What can hang from each mark:
G: E T
E: G P
V: G M P
U: E
Q: G W
P: V
T: P
M: T

Every row comes from one small tree of marks. The marks that hang from a mark follow it in brackets, in alphabetical order. Every link used is in the known rows. Which tree was each row made from?
Known rows:
T{P{V{G{E} M}}}: [ 2.12  5.81 -2.23 -7.69  4.08  1.24 -0.42 -1.05 -0.96 -1.29 -2.32  1.22
  4.48 -1.36 -0.95  1.33 -1.47 -1.93  2.69  2.10 -2.67]
G{T{P{V}}}: [ 1.37  1.20 -4.08 -2.12  2.33  1.12 -2.06 -2.46  1.19 -2.95 -3.22  2.24
  1.16 -3.07 -1.25  0.38 -1.17 -2.81 -1.09  0.93 -0.30]
Q{G{T}}: [ 0.25  0.69 -0.11  2.18  1.13  0.98 -1.57  0.87  1.74  0.02 -1.18 -1.11
  3.09 -0.09 -1.24  1.09 -1.06 -1.75 -0.16 -0.33 -1.16]
T{P{V{M}}}: [ 2.07  2.98 -2.90 -4.61  3.15  0.74 -0.10 -2.54 -0.86 -3.17  0.19  2.65
  2.49 -1.86 -1.26  0.43  0.97 -3.24 -0.60  0.48  2.03]
T{P{V{G M}}}: [ 3.93  5.18 -2.84 -7.23  4.63  1.30 -1.19 -2.10 -0.98 -2.74  0.34  2.45
  3.88 -0.72  0.00  1.97 -1.02 -1.82  1.96  1.13  1.12]
T{P}: [ 0.58  0.54 -1.52 -2.65  0.41 -1.00  0.43 -1.82 -0.47  1.50 -0.92  1.10
  0.85 -0.82  1.05  0.72 -0.36 -0.01 -0.42 -0.53 -1.73]
G{E{P{V}} T}: [-1.36  2.44 -1.55  0.81  0.80  1.42 -0.85 -0.48 -0.21 -1.34 -2.36  0.69
 -1.39 -2.25 -1.73 -1.08 -1.11 -2.01  0.18  2.73 -2.88]
M{T{P{V}}}: [ 0.88  0.51 -1.76 -4.67  1.53 -0.04  0.50 -2.11  1.42 -1.42 -1.58  2.77
  0.16 -3.88 -0.58  2.25 -0.82 -2.18 -1.40  0.42  1.09]
G{E T{P{V}}}: [-0.45  1.95 -3.38 -2.80  1.66  1.07 -1.43 -1.34  1.10 -1.45 -5.80  0.95
  1.54 -3.57 -2.40 -0.26 -1.84 -2.91 -0.43  1.96 -3.94]
E{G}: [ 1.27 -0.72 -0.76  1.32  2.78  0.30  0.42  2.48 -0.38  0.20  0.44 -0.72
  0.46  0.78 -0.64  1.71 -0.95  1.39  0.59 -0.01 -0.28]
U{E}: [-1.12 -0.06 -2.08  0.13  0.28  0.61  0.06  0.17 -0.79  1.10 -1.39 -1.38
  1.50 -1.81 -0.76 -1.23 -0.23  1.69  1.19  0.23 -1.18]
V{M{T}}: [-1.06  1.24  0.78 -0.44  1.50  0.69  2.33 -1.85  0.49 -2.74  2.30  2.18
  2.24 -1.32 -1.80  2.81 -1.24 -4.04 -0.37 -0.43  0.72]
Q{G{T{P}} W}: [ 1.48  2.36 -2.50 -1.18  2.69  2.56 -2.46 -1.70  1.53  3.41 -2.71  0.18
  3.75 -0.33  0.23  0.68 -1.62 -1.48 -2.47 -0.52 -3.54]
E{G{T}}: [ 0.62 -0.48 -2.27  3.54  3.68  1.44 -0.69  1.34  0.81 -1.75 -0.89  0.01
  1.26  0.18 -1.90  2.24 -2.94 -0.79  0.13  0.31 -1.77]
U{E{P}}: [-1.45  0.95 -1.84  0.95 -0.09 -0.15  1.42 -0.51 -2.46  2.77  0.89 -0.64
 -0.67 -1.39  0.76 -1.28  0.08  2.30  1.40  0.41 -2.00]
E{G{T} P}: [ 0.29  0.50 -2.02  4.40  3.20  0.64  0.35  0.67 -0.82 -0.22  1.60  0.65
 -0.76  0.55 -0.19  2.11 -2.74 -0.14  0.27  0.39 -2.57]
P{V}: [ 1.39  0.52 -0.97 -1.65  1.15  1.02 -1.28  0.42  0.47 -2.36 -0.94  0.49
 -0.79 -1.49 -1.20 -0.75  1.15 -0.70 -0.39  1.29  2.97]
U{E{G{T}}}: [-0.34 -0.76 -4.37  3.69  4.06  2.01 -0.73  1.63  0.10 -0.71 -2.24 -1.49
  2.89 -1.65 -2.69  1.01 -3.19  0.92  1.34  0.39 -2.95]
P{V{G M{T}}}: [ 2.13  3.85 -0.39 -4.77  4.11  2.25 -0.12 -1.01  0.86 -4.83  1.53  2.56
  2.99 -1.66 -1.45  3.53 -2.10 -3.34  1.77  1.28  2.75]
P{V{G{E T} M}}: [ 0.74  5.26 -2.21 -2.80  4.28  3.26 -2.06 -0.30  0.45 -4.82 -2.57  0.68
  4.38 -1.19 -3.10  1.20 -3.05 -3.97  2.70  2.93 -2.25]
M{T{P{V{G}}}}: [ 2.61  2.54 -1.68 -7.26  3.12  0.46 -0.55 -1.64  1.40 -1.01 -1.52  2.42
  1.71 -2.93  0.67  3.95 -2.78 -0.87  1.01  0.79  0.08]
V{G M{T} P}: [ 1.49  4.09 -0.73 -3.90  2.76  1.20  0.66 -4.20 -1.11 -4.24  3.05  3.45
  3.05 -0.24  0.81  4.52 -2.77 -3.33  2.82 -0.59 -0.90]
U{E{G P{V}}}: [ 1.16  1.05 -3.56  0.51  3.90  1.05  0.35  2.34 -2.37  0.64  0.41 -0.65
 -0.92 -2.06 -0.97 -0.29  0.08  2.85  1.66  1.58  0.56]
P{V{G{E} M{T}}}: [ 0.34  4.49  0.23 -5.35  3.45  2.25  0.56 -0.04  0.72 -3.33 -1.03  1.40
  3.37 -2.21 -2.48  2.94 -2.64 -3.49  2.36  2.44 -1.02]

Write each row's tree:
[-0.98  3.96  1.14 -3.59  2.24  1.15  1.81 -0.40  0.36 -0.82 -0.12  0.70
  4.14 -0.73 -1.21  3.73 -3.77 -2.68  2.74  1.23 -3.94] -> V{G{E} M{T}}
[ 1.19  2.25 -0.79 -0.04  4.96  1.22  2.44  0.29 -1.10 -3.40  4.13  2.91
 -0.09 -1.55 -2.01  3.43 -0.76 -2.60 -0.01  1.15  2.63] -> E{G P{V{M{T}}}}
[ 2.06  2.96 -2.90 -1.01  2.04  1.68 -2.74 -3.40 -0.51 -3.54 -0.45  1.71
  1.74  0.39  1.35  2.43 -3.62 -1.43  2.61 -0.11 -3.02] -> V{G{T} P}
[ 1.34  3.83 -0.99 -5.71  3.49  0.01  1.49 -3.21  0.05 -1.00  1.57  2.96
  4.64 -1.02  0.65  5.02 -3.76 -2.71  1.82 -0.46 -2.06] -> V{G M{T{P}}}
[ 1.52  3.18 -4.36 -2.38  3.92  1.87 -1.30 -3.74  0.38 -5.24 -1.29  3.27
  3.49 -2.61 -2.48  0.94 -1.04 -5.23 -0.93  0.82  0.54] -> G{T{P{V{M}}}}
[ 0.30  1.75 -0.37 -2.17  2.55  1.63  0.95 -1.49  0.95 -5.30  1.46  2.73
  1.55 -2.69 -2.91  1.99 -0.08 -4.67 -0.67  0.88  3.77] -> P{V{M{T}}}
[ 0.02  5.31 -2.80 -3.88  3.63  1.26 -0.57 -2.50 -0.29 -1.09 -2.49  1.21
  5.95 -0.48 -0.95  2.58 -4.63 -3.25  2.64  1.10 -7.19] -> V{G{E T{P}} M}
[ 1.98  3.93 -2.05 -7.51  2.48  0.46 -1.33 -0.06 -0.32  1.00 -4.30  0.30
  2.22 -1.70  0.25  0.91 -1.89  0.55  2.41  2.26 -3.48] -> T{P{V{G{E}}}}
[ 3.05  2.89 -3.53 -2.71  3.85  3.75 -3.74 -1.22  1.96  1.10 -3.56  0.71
  3.06 -1.86 -0.83  0.05 -0.62 -2.17 -2.81  0.75 -0.56] -> Q{G{T{P{V}}} W}
[-0.39  4.53 -0.48 -6.36  2.71  0.04  2.25 -2.28 -0.03  0.53 -1.07  1.78
  5.06 -1.54 -0.34  4.27 -4.06 -2.80  2.40  0.69 -5.79] -> V{G{E} M{T{P}}}
[-1.02  2.37 -0.30  1.12  1.50  3.59 -2.27  1.31  1.88  3.48 -4.09 -2.18
  3.24 -0.07 -1.70 -0.51 -1.80 -1.36 -1.54  1.08 -5.53] -> Q{G{E T} W}
[ 0.07  4.60  0.29 -3.37  2.34  1.06  0.26  0.30 -1.17 -0.38 -0.23 -0.21
  4.11  0.95 -0.81  1.54 -2.14 -1.18  3.45  1.52 -3.82] -> V{G{E} M}
[ 1.35  3.43 -0.39 -4.82  1.86  1.42 -1.76  1.86  0.28 -0.46 -3.17 -0.86
  1.31 -0.86 -0.66  0.21 -1.36  0.50  2.83  2.80 -1.77] -> P{V{G{E}}}
[ 0.08  3.42 -2.50 -3.58  2.01  0.53 -1.28 -1.32  0.61  1.37 -4.66  0.22
  3.80 -0.91  0.23  2.20 -5.00 -0.74  2.37  1.35 -7.82] -> V{G{E T{P}}}
[ 1.93  4.66 -3.45 -3.11  4.42  1.19 -1.06 -3.55 -0.17 -2.49  0.08  2.38
  5.45  0.05  0.08  3.16 -4.27 -3.34  1.87  0.00 -3.28] -> V{G{T{P}} M}
[ 2.23  4.01 -2.24 -1.13  3.09  2.05 -2.45 -1.03 -0.19 -2.67  0.41  1.56
 -0.45 -0.56  0.79  1.38 -2.56 -0.83  1.78  2.19 -0.15] -> E{P{V{G{T}}}}
[-0.08  1.66 -2.78 -0.75  1.01  0.91 -0.05  0.05 -2.02  0.21 -0.02 -0.13
 -1.22 -2.90 -0.39 -2.05  1.21  1.47  0.99  1.56  1.00] -> U{E{P{V}}}
[ 2.86  2.50 -5.12 -1.11  6.68  1.97 -0.86 -1.17  0.04 -5.08 -0.71  2.69
  3.91 -1.73 -3.16  2.53 -1.95 -3.93 -0.25  0.75  0.28] -> E{G{T{P{V{M}}}}}
[ 1.57  0.58 -7.12 -0.83  5.63  1.89 -1.49  0.19  0.20 -1.53 -4.33  0.07
  3.11 -3.99 -2.74  0.86 -2.57  0.17  0.58  0.95 -1.80] -> U{E{G{T{P{V}}}}}
[ 0.86  3.35  0.57 -2.91  3.00  1.19  1.14 -1.46  0.48 -2.39  2.61  1.98
  3.48 -0.07 -0.38  4.28 -3.24 -2.76  2.03 -0.02 -0.35] -> V{G M{T}}
[ 2.54  2.76 -2.52 -2.01  3.41  2.63 -3.59 -0.33  1.63 -4.14 -2.00  0.88
  1.70 -0.99 -0.87  1.29 -3.00 -1.58  1.69  1.99  0.63] -> P{V{G{T}}}
[ 2.80  5.56 -1.07 -3.62  3.79  1.46 -0.45 -0.93 -2.14 -2.88  3.56  2.04
  0.75  0.42  0.71  1.24 -0.32 -1.39  2.60  1.93  1.91] -> E{P{V{G M}}}
[ 0.61  4.05  0.50 -2.13  1.40  2.95 -1.07  2.01 -0.76  4.66 -1.48 -1.31
 -0.35 -0.38 -0.07 -1.97  1.68  0.57 -1.02  2.49 -1.83] -> Q{G{E{P{V}}} W}
[-0.24  2.01 -0.60 -1.29  1.11  0.90  1.57 -4.62 -1.00 -4.62  2.84  3.71
  1.72 -1.39 -0.65  2.94 -0.63 -4.49  0.34 -1.07  0.05] -> V{M{T} P}
[-1.70  1.27 -2.51 -1.04  0.60  0.13 -0.11 -1.74  0.58  0.98 -4.81  0.38
  2.34 -2.13 -1.14  0.39 -2.90 -2.14 -0.17  0.82 -6.99] -> G{E T{P}}
[ 1.72  4.89 -0.17 -3.88  3.66  1.43  1.09 -1.83 -0.73 -3.33  3.99  3.29
  0.91 -1.08  0.14  3.56 -1.80 -2.82  1.97  1.62  1.97] -> E{P{V{G M{T}}}}
[-0.38  2.42  1.41 -1.21  0.73  2.53 -1.07  2.35  0.53  5.67 -2.88 -2.76
  2.28  0.64 -0.47 -1.27  0.36  0.67 -0.96  0.86 -4.13] -> Q{G{E} W}
[-1.45  4.95  1.52 -2.64  1.83  0.34  2.93 -1.04 -1.39  0.79  2.45  1.53
  1.90 -0.28  0.39  3.58 -3.37 -2.08  2.97  1.52 -4.66] -> V{G{E{P}} M{T}}
[-0.90  0.62 -4.05  4.45  3.59  1.30  0.42  0.91 -1.68  0.85  0.14 -0.74
  0.68 -1.27 -1.14  0.90 -2.92  1.47  1.49  0.65 -3.79] -> U{E{G{T} P}}
[ 2.56  4.62 -2.86 -2.25  5.07  3.42 -2.74 -1.35  0.68 -6.47  0.02  1.93
  3.86 -0.72 -2.21  1.88 -2.62 -4.04  1.92  1.92  1.41] -> P{V{G{T} M}}
